Known rows, with every way that one mark hangs from another:
[K406 [K369 K871 K905]]: [ 0.26 -1.10  0.83 -3.77 -3.37 -0.77 -1.87 -2.39 -1.45  0.67 -2.14 -0.96
 -0.10 -0.66 -0.38  3.05 -4.36  0.14 -1.69 -1.58]
[K369 K406 K905]: [ 1.96  1.20 -1.46 -2.74 -2.28 -1.10 -1.84 -0.51 -0.41 -2.24  1.02 -1.17
  0.82 -1.31 -1.87  2.69 -0.11  2.03 -1.58 -2.62]
[K609 [K605 K884]]: [-0.04 -1.12 -3.51 -0.09 -0.37  0.83 -1.36  3.50 -2.78 -1.73 -3.01  1.71
  2.42  0.12  0.92  2.34 -0.72  0.88 -0.01  1.31]
[K605 [K369 K406 [K871 [K333 K905]]] K609 K884]: [ 1.89  2.50 -3.32  0.09 -3.60 -2.52  1.62 -0.27 -1.43  2.36 -3.83  3.21
 -0.93  1.75  2.98  1.56 -3.13 -0.66  1.02 -1.09]
[K609 K605]: [-1.69 -1.60 -2.44 -0.38 -0.33  1.09 -2.67  3.71 -1.42 -3.93 -3.31  0.70
  1.43 -0.55  0.95  1.88  0.66  0.57  1.03  1.48]
[K871 [K333 K406]]: [-0.64  0.58  0.68 -0.05  0.07  0.19 -1.29  2.05 -0.52 -4.19 -0.41 -0.66
  1.40 -0.65  4.56 -1.10  3.85  0.25 -0.88  1.02]
[K406 [K369 K871]]: [-0.12 -1.15 -0.45 -2.62 -2.16 -0.16 -2.42 -1.74  0.21 -0.61 -4.10 -0.29
  0.05  0.42  1.18  2.73 -1.85  0.00  0.27 -0.63]
[K905 [K333 K406]]: [ 0.11 -0.81  1.82 -1.91 -0.86 -0.13 -0.07  2.43  0.49 -3.83 -1.98  0.36
  2.74  2.03  3.96  1.07  1.17  0.96 -2.03  0.67]
[K871 [K333 [K369 K406] K905]]: [-0.70  2.66  0.42  1.80 -1.58 -1.90 -4.58 -0.50  0.82 -6.76 -0.44 -1.12
  2.44 -0.84  6.04 -3.15  3.30  0.51  0.54 -3.10]
[K406 [K369 K871 [K905 K333]]]: [-1.26 -2.19  3.12 -4.12 -3.25 -0.44  0.16 -2.17 -2.17  0.44 -1.85 -0.30
  0.48  1.01  0.98  3.81 -4.64 -0.29 -1.76 -1.43]
[K871 [K333 [K369 K406]]]: [-1.18  1.96  0.80  0.84 -0.87  0.65 -4.52 -0.03 -0.66 -5.38  1.21 -0.42
  1.97 -0.72  4.54 -0.96  4.53  1.01  0.73 -1.75]
[K24 K605]: [-2.59 -2.90 -0.97 -0.12 -0.48  0.86 -2.74  3.44 -0.68 -6.07 -3.07 -2.23
  1.13  0.24  0.08  1.44  3.46  2.32  1.47 -0.56]
[K605 [K369 K871 K905] K609 K884]: [ 2.40  0.29 -1.71 -2.23 -5.07 -0.20  1.79  2.08 -3.29  5.69 -2.56  2.70
 -0.44  1.85  0.36  3.35 -7.52 -0.19 -1.26 -0.63]
[K871 K333]: [-2.75 -0.25  1.09  0.75 -0.49  1.77 -1.04  2.64 -0.75 -4.24  0.02 -1.27
  0.44  0.01  4.19  0.07  4.00 -0.59  2.17 -0.25]
[K609 [K605 [K369 K905] K884]]: [ 1.08  0.78 -1.20 -1.88 -2.69  1.22 -1.34  3.87 -4.42  0.90 -3.45  2.75
  1.25  0.50 -1.47  2.62 -4.23  2.33 -1.89  0.71]
[K24 [K369 K406 K871] [K605 K609 K884]]: [-0.61 -4.65 -4.47 -0.49 -0.78 -2.63  0.63 -0.49 -1.64 -0.93 -2.85  0.08
 -1.60  1.70 -4.05  4.56  2.48 -1.33  1.94 -2.40]
[K871 [K333 [K905 [K369 K406]]]]: [ 0.60  1.35 -0.51 -0.56 -1.22 -1.70  0.01  1.16  1.33 -4.55 -1.79 -2.52
  1.16 -0.47  3.56  0.01  4.02 -0.34 -0.32 -2.90]
[K905 K333]: [-1.91 -1.56  2.15 -1.06 -1.36  1.46  0.24  3.01  0.20 -3.94 -1.48 -0.28
  1.85  2.78  3.74  2.32  1.32  0.14  0.83 -0.54]
[K333 K406]: [ 2.11  0.43 -1.21 -1.45 -0.65 -0.67 -2.40  2.25  1.36 -3.46 -2.27 -0.37
  2.09 -0.24  2.45  0.02  1.47  1.64 -2.19  0.58]
[K905 [K369 K871]]: [ 0.56 -2.28 -1.02 -3.42 -1.17 -0.65 -0.04  1.42  0.07 -0.44 -2.78 -2.14
  1.04 -0.59  0.91  3.49 -0.08 -0.95 -0.52 -1.50]

Rows:
[ 0.12 -1.65  0.15 -2.87 -0.01 -1.34  0.68  0.70 -1.10 -1.12 -1.77 -1.78
  1.19 -1.62  2.91  1.44  1.62 -1.22 -2.12 -0.19] -> [K905 [K369 [K871 [K333 K406]]]]
[-0.61 -0.27 -3.27  0.61 -2.60 -2.43  0.67  0.49 -2.84 -0.91 -5.15  1.73
 -0.75  1.46  1.02  1.45 -1.14  1.06  1.34 -1.09] -> [K24 [K605 [K369 K406 [K871 [K333 K905]]] K609 K884]]
[ 0.87 -2.85  1.55 -4.56 -0.60 -1.73  2.07  0.89 -0.29 -0.88 -2.95 -0.66
  2.54  0.76  2.97  3.31 -0.65 -0.69 -3.69 -0.19] -> [K905 [K333 K406] [K369 K871]]
[-0.47  1.55 -3.25 -0.39 -0.88 -2.95 -1.22 -0.55 -3.57 -0.95 -4.97  3.33
  0.36 -0.82  0.67  1.21 -2.49  0.77  0.69  0.30] -> [K609 [K605 [K369 K406 [K871 [K333 K905]]] K884]]
[ 1.24 -1.44  0.81 -1.84 -3.83  0.69  2.14  4.48 -3.92  0.67 -3.76  2.22
  1.28  3.58  0.34  2.66 -3.31  2.84 -3.81  0.47] -> [K24 [K605 [K369 [K905 [K333 K406]]] K609 K884]]
[-2.14 -1.10  1.15 -1.61 -1.50  0.25 -1.48 -1.82 -1.14 -1.24 -2.59 -0.50
 -0.55 -0.05  2.99  1.76  0.22 -1.07  1.04 -0.17] -> [K406 [K369 [K871 K333]]]
[ 0.78  0.76 -2.20 -0.86 -1.69  1.70 -1.93  4.53 -2.86 -0.36 -5.10  3.34
  1.29  1.42 -0.07  2.46 -1.97  2.18 -0.14  1.66] -> [K609 [K605 K369 K884]]
[-3.36 -6.54 -0.49 -1.22 -2.05 -1.33  0.22  1.29 -2.35 -1.38 -1.76 -2.28
 -2.51  0.52 -3.67  3.24  0.58 -2.35  1.32 -2.46] -> [K24 [K369 K871 K905] [K605 K609]]
[-2.58 -1.87 -0.30 -1.09  0.59 -2.17 -1.16 -2.41 -0.20 -3.29  0.05 -1.22
 -2.37 -0.40 -1.61  2.41  5.58 -2.70  3.10 -2.65] -> [K24 [K369 K406 [K871 K333]]]
[ 2.90  2.26  0.58 -2.35 -3.93  1.15 -0.73  3.18 -2.28  1.82 -1.79  1.33
  1.07  1.80 -0.72  2.18 -3.83  2.61 -2.11 -1.27] -> [K605 [K369 K905] K884]
[-0.30 -0.53 -2.73 -1.59 -1.23 -0.17 -1.67  2.10 -3.95  0.98 -5.45  3.53
  0.82  0.29 -0.41  3.06 -4.08  1.01  0.56  1.76] -> [K609 [K605 [K369 K871] K884]]
[ 1.92  1.83 -1.77 -1.88 -4.19 -1.08  2.38 -0.54 -4.23  4.70 -0.56  3.29
 -1.36  0.87  0.15  3.43 -4.68 -0.23 -0.92 -1.05] -> [K605 [K369 K406 [K871 K333] K905] K609 K884]
[ 0.85 -3.20 -2.66 -0.94 -2.36 -0.99  0.84  1.42 -2.22 -0.98 -0.75 -0.76
 -1.06  1.92 -5.39  4.08  2.33  0.08 -0.67 -3.45] -> [K24 [K369 K406 K905] [K605 K609 K884]]
[-1.64 -0.23 -0.52 -2.38 -0.92 -2.69 -0.57 -3.54 -3.30 -1.40  2.34 -0.99
 -0.43 -3.06 -0.33  2.12 -0.59 -0.51  0.06 -2.23] -> [K369 K406 [K871 K333] K905]
[ 0.71 -0.39 -2.18 -3.55 -1.63 -3.32 -1.64 -3.32 -1.70 -0.76  0.61 -0.89
  0.22 -2.58 -2.42  3.24 -2.52  0.64 -0.85 -2.55] -> [K369 K406 K871 K905]
[-0.46  0.39 -3.15 -2.65 -0.85 -1.10 -3.12  0.16 -2.11 -1.42 -5.28  2.92
 -0.61 -0.94 -2.14  3.56 -1.79  1.86  1.00  1.16] -> [K609 [K605 [K369 K406 K871]]]
[-4.25 -6.03 -0.24 -0.83  0.42 -1.49 -2.35  0.65 -0.92 -4.89 -3.34 -2.82
 -1.57  0.18 -3.36  2.55  4.37 -1.02  3.13 -2.16] -> [K24 [K369 K871] K605]
[ 0.32  0.58 -1.73 -1.21 -1.18 -2.14 -5.77 -2.68 -0.09 -3.41 -0.77 -0.01
  2.13 -1.43  2.07  0.83 -0.07  1.07  0.15 -2.54] -> [K333 [K369 K406 K871]]
[-5.35 -6.51  1.04 -0.18 -1.47 -0.86  1.20  1.09 -3.84 -1.88 -0.35 -2.48
 -2.99  0.19 -1.91  2.20  2.49 -3.36  2.14 -2.07] -> [K24 [K369 [K871 K333] K905] [K605 K609]]
[-4.43 -4.49  0.80 -1.73  0.28 -2.83 -1.10 -2.61 -3.58 -4.55  0.62 -3.03
 -2.47 -1.69 -5.10  2.68  4.66 -0.88  1.52 -3.51] -> [K24 [K369 K406 [K871 K333] K905] K605]
[-2.59 -3.09  2.48 -3.13 -2.06 -1.38  0.91 -0.56 -2.89 -0.68  0.38 -0.87
  1.11  0.04  1.33  2.94 -3.98 -1.07 -0.54 -1.63] -> [K369 K871 [K905 K333]]
[-0.10  1.28  0.31  0.85 -0.66 -2.21 -1.52  1.61  1.04 -5.44 -1.92 -1.35
  1.85 -0.88  6.20 -3.33  2.70 -0.08 -0.97 -0.46] -> [K871 [K333 K406 K905]]
[-2.59 -5.25 -1.69  0.62  0.03 -1.88  1.62  1.08 -3.24 -1.16 -2.31 -0.13
 -1.16  1.29 -0.13  1.38  3.40 -2.64  0.76 -0.32] -> [K24 [K369 [K871 [K333 K406]]] [K605 K609 K884]]
[ 3.49  1.81 -1.09 -1.45 -5.63  1.91  1.50  4.71 -2.06  4.25 -2.31  2.65
  0.23  3.08  0.50  2.91 -5.25  1.01 -1.86 -0.60] -> [K605 [K369 K905] K609 K884]
